Each row was made from one walk, in order. Every step used is in the known rows, and no mark comes twice. Write each row's walk.
(in the rows, 128 means zero)
Known rows
T, K: [ 84 186 120  87 106 144 127 165  82 123  93 151 153 183 115 103 111 152
  95 111 122 122 111]
V, C, Y: [117  91  72 162 130 108 152  73 129 101 156 107 141 160 160 153 117 125
 137 125 128 138  81]
J, V, S, K, C, Y: [192 135  45 116 203 175 134 136 129 102 114 133 119  94 125  67 121 151
 176 164 139 111 116]
K, S, V, C: [137  95 161 111  94  97 150 145 144 124 107 108 144 122 151 183 159  70
 150 165 174  88 178]
S, K, C, Y, J: [147 139  77 176 151 143  95 111 183 116 146 169 128 122 102 141 115 170
  93 100 103 149  92]
S, V, T, K, C, Y: [109 148 137 169  75 157 128 164 149 177 105 123 112 159  82 124 120 156
 104  78 140  81 119]
S, K, C: [139 143  88 168 160 132  93 133 162 105 125 189 127 155 110 122 103 176
 105 107 103 158 116]
J, K: [131 163 154  71 129 146 147 157  84 118 100 153 113 100 135  65 150 141
 170 125 134 178 197]
Y, J, K, S, V: [117 134 194  80  90 157 135 133 113 143 116 104 120  64 123 130 180  99
 172 159 126 148 206]
C, Y, T, K, S: [123 139 119  88 108 107 128 146 160 173 151 128 142 128  99 157 146 107
  50 124 128  83  53]
T, K, C: [ 83 173 129 102 128 126 127 136  97 139 113 119 137 187  98 115  94 169
  98 104 140 118  98]
S, V, C, Y: [146 100 102 186  94 118 151 137 139 122 115 133 130 171 133 164 137 120
 109 101 173 103 133]
Y, J, K: [101 140 171  92 115 162 124 114  92 128 121 125 114  91 123 100 162 126
 163 149  90 178 186]
K, C: [111 104 140 139 195  90 109  89 121 119 130 134 106 165 114 127 112 142
 107 133 119 144 138]
Y, S: [139 112 179 131 191  96  93 165 109 121 119 141 149 154 170 137 104  72
 100 154 119 118 147]
J, K, C: [129 150 163  86 150 129 145 129 101 133 119 121  98 104 118  76 132 157
 173 117 152 175 185]
S, V: [143 123 140 154 117 123 122 177 117 120  76 183 121 168 117 133 151 115
  84 116 148 112 185]
S, V, C: [130 100 121 182  95 115 145 146 120 116 101 142 127 194 136 153 130 122
 127 117 164 117 159]
S, K: [139 158  79 153 137 149  94 160 147  88 105 218 142 149 126 110 120 159
 100 116  86 162 128]
S, K, C, Y: [154 143  69 174 159 134  99 123 182 110 139 180 130 132 106 132 109 174
  87  94 114 146  90]
Y, T, K: [ 74 153 155  91  98 102 110 180 117 179 128 151 132 211  87 128 116 134
  61 139 101 109  72]
V, C: [ 94  93  99 155 131 104 143  86 103  92 136 121 136 192 165 139 107 129
 160 144 116 155 119]
J, V, T, Y, S: [140 143  99 119 138 145 130 133 100  96 106 127 114  79 133  68  96 155
 162 136  90  99 131]
Y, J, V: [113 113 123 114 153 158 118  99  87  95 104 117 113  99 116 105 142 128
 145 173  74 125 171]
Y, S, V, T, K: [128 135 195 162 122 130 103 205 129 168 108 117 143 164 139 139  95  92
 111 118 143  76 141]

Write each row's walk
[139 135 116 106 127 156 133  99 133 132 143 123 124  65 120 123 168 120
 110 117 109 144 125] -> C, Y, J, K
[154 144 163  96 159 125 146 132 124 149 139 100 108  81 126  96 127 138
 156 105 171 150 157] -> J, K, C, Y, S
[102 100  99 131  91  96 157  98 148 147 171  79 148 164 140 177 117 115
 128 136 145 105  47] -> V, C, Y, T, K, S
[161 141  85 127 197 162  99 140 157 135 144 174 135 158 143  93 130 132
 164 166 123 173  94] -> V, S, K, C
[153 153 187  53  90 138 163 183 115 139  91 123 122  61 136 106 174 103
 184 140 184 133 226] -> J, K, S, V
[147 142 178  67  79 134 175 169 117 138 104 103 125  75 144 116 165 107
 204 139 194 136 214] -> J, K, S, V, C
[112 155 133 159 105 126  92 124 159 139 159 160 129 116 136 112  87 156
 130  97  70 146  75] -> V, T, Y, S, K, C
[ 85 164 139 119  65 155 113 103 125 136 150 152 114  84 126  88 130 162
 158 109  49 174 111] -> V, T, Y, J, K
[106 154 105  92 121 174 146 145  95 121  86  86 115  90 106  63 104 160
 186 150  98  70 145] -> J, V, T, K, S
[147  96 138 153 206  87 109  91 154 140 158 103 121 131 125 154 105 116
  82 116 144 110  98] -> K, C, Y, S
[155 137 134 154 126 135 120 166 157 163 134 115 147 119 130 149 120 100
  71  92 150  71  87] -> C, Y, S, V, T, K
[134  97 111 144 188 116 122  60 143 127 150  91 103 102  98 137 123 144
 105 126 122 115 108] -> K, C, Y, J, V
[130  85  99 168 143  99 144  90 134 113 165  89 151 159 176 167 100 102
 136 129 142 121  78] -> V, C, Y, S
[138  96 110 188  87 127 147 124 140 127 121 122 128 161 129 172 142 118
 115 108 163 107 134] -> S, V, C, Y, J
[142 130 131  90 120 148 138 101 143 137 147 109 130  42 125 138 178 102
 121 131 119 131 133] -> C, Y, J, K, S
[136 102 113 144 193  96 118  75 148 128 150 121 111 132 108 140 122 140
  82 112 131 126 102] -> K, C, Y
[140  90 155 115  85 109 151 127 158 136 125  92 145  95 143 198 170  65
 144 162 171  83 162] -> K, S, V, C, Y, J
[112 100  92 149 106 132 158  66 126 117 166  82 133 126 152 148 129 131
 168 125 128 151  96] -> V, C, Y, J, K
[170 142 132 141  94  76 121 152 123  89 140 185 164 137 179 165 112 106
  81 100 165 144 100] -> T, Y, S, V, C
[ 72 143 162 100 113  91 109 160 129 191 141 130 121 213  75 137 104 145
  64 134 114 107  63] -> Y, T, K, C
[148  96 179 177 143  96 117 178 124 135 118 117 149 179 169 169  99  73
 117 134 171  95 150] -> Y, S, V, C
[139  97  82 182 135 110 138 100 151 111 167 104 156 156 172 167  95 116
 136 119 141 126  68] -> V, C, Y, S, K
[136 119 106 122 173 178 113 101 116 115 128 110 115  99 116  99 135 135
 178 183  92 137 141] -> Y, J, V, S, K, C
[103 134 198  88  76 169 132 128 122 158 123  92 113  59 117 122 172 109
 190 156 107 142 199] -> Y, J, K, S, V, T
[103  97 111 134 137 153 134  78  88  92 121  90 117 114 129 120 128 132
 175 173  85 130 153] -> Y, J, V, C
[138 143 155  89 140 121 149 130 130 162 144 109  96  93 103  93 138 153
 145 109 158 154 141] -> J, K, C, Y, T
[129 155 114 104  92 106 108  96 107  75 143 205 146 106 149 141 150 132
  79 118  87 186 105] -> T, Y, J
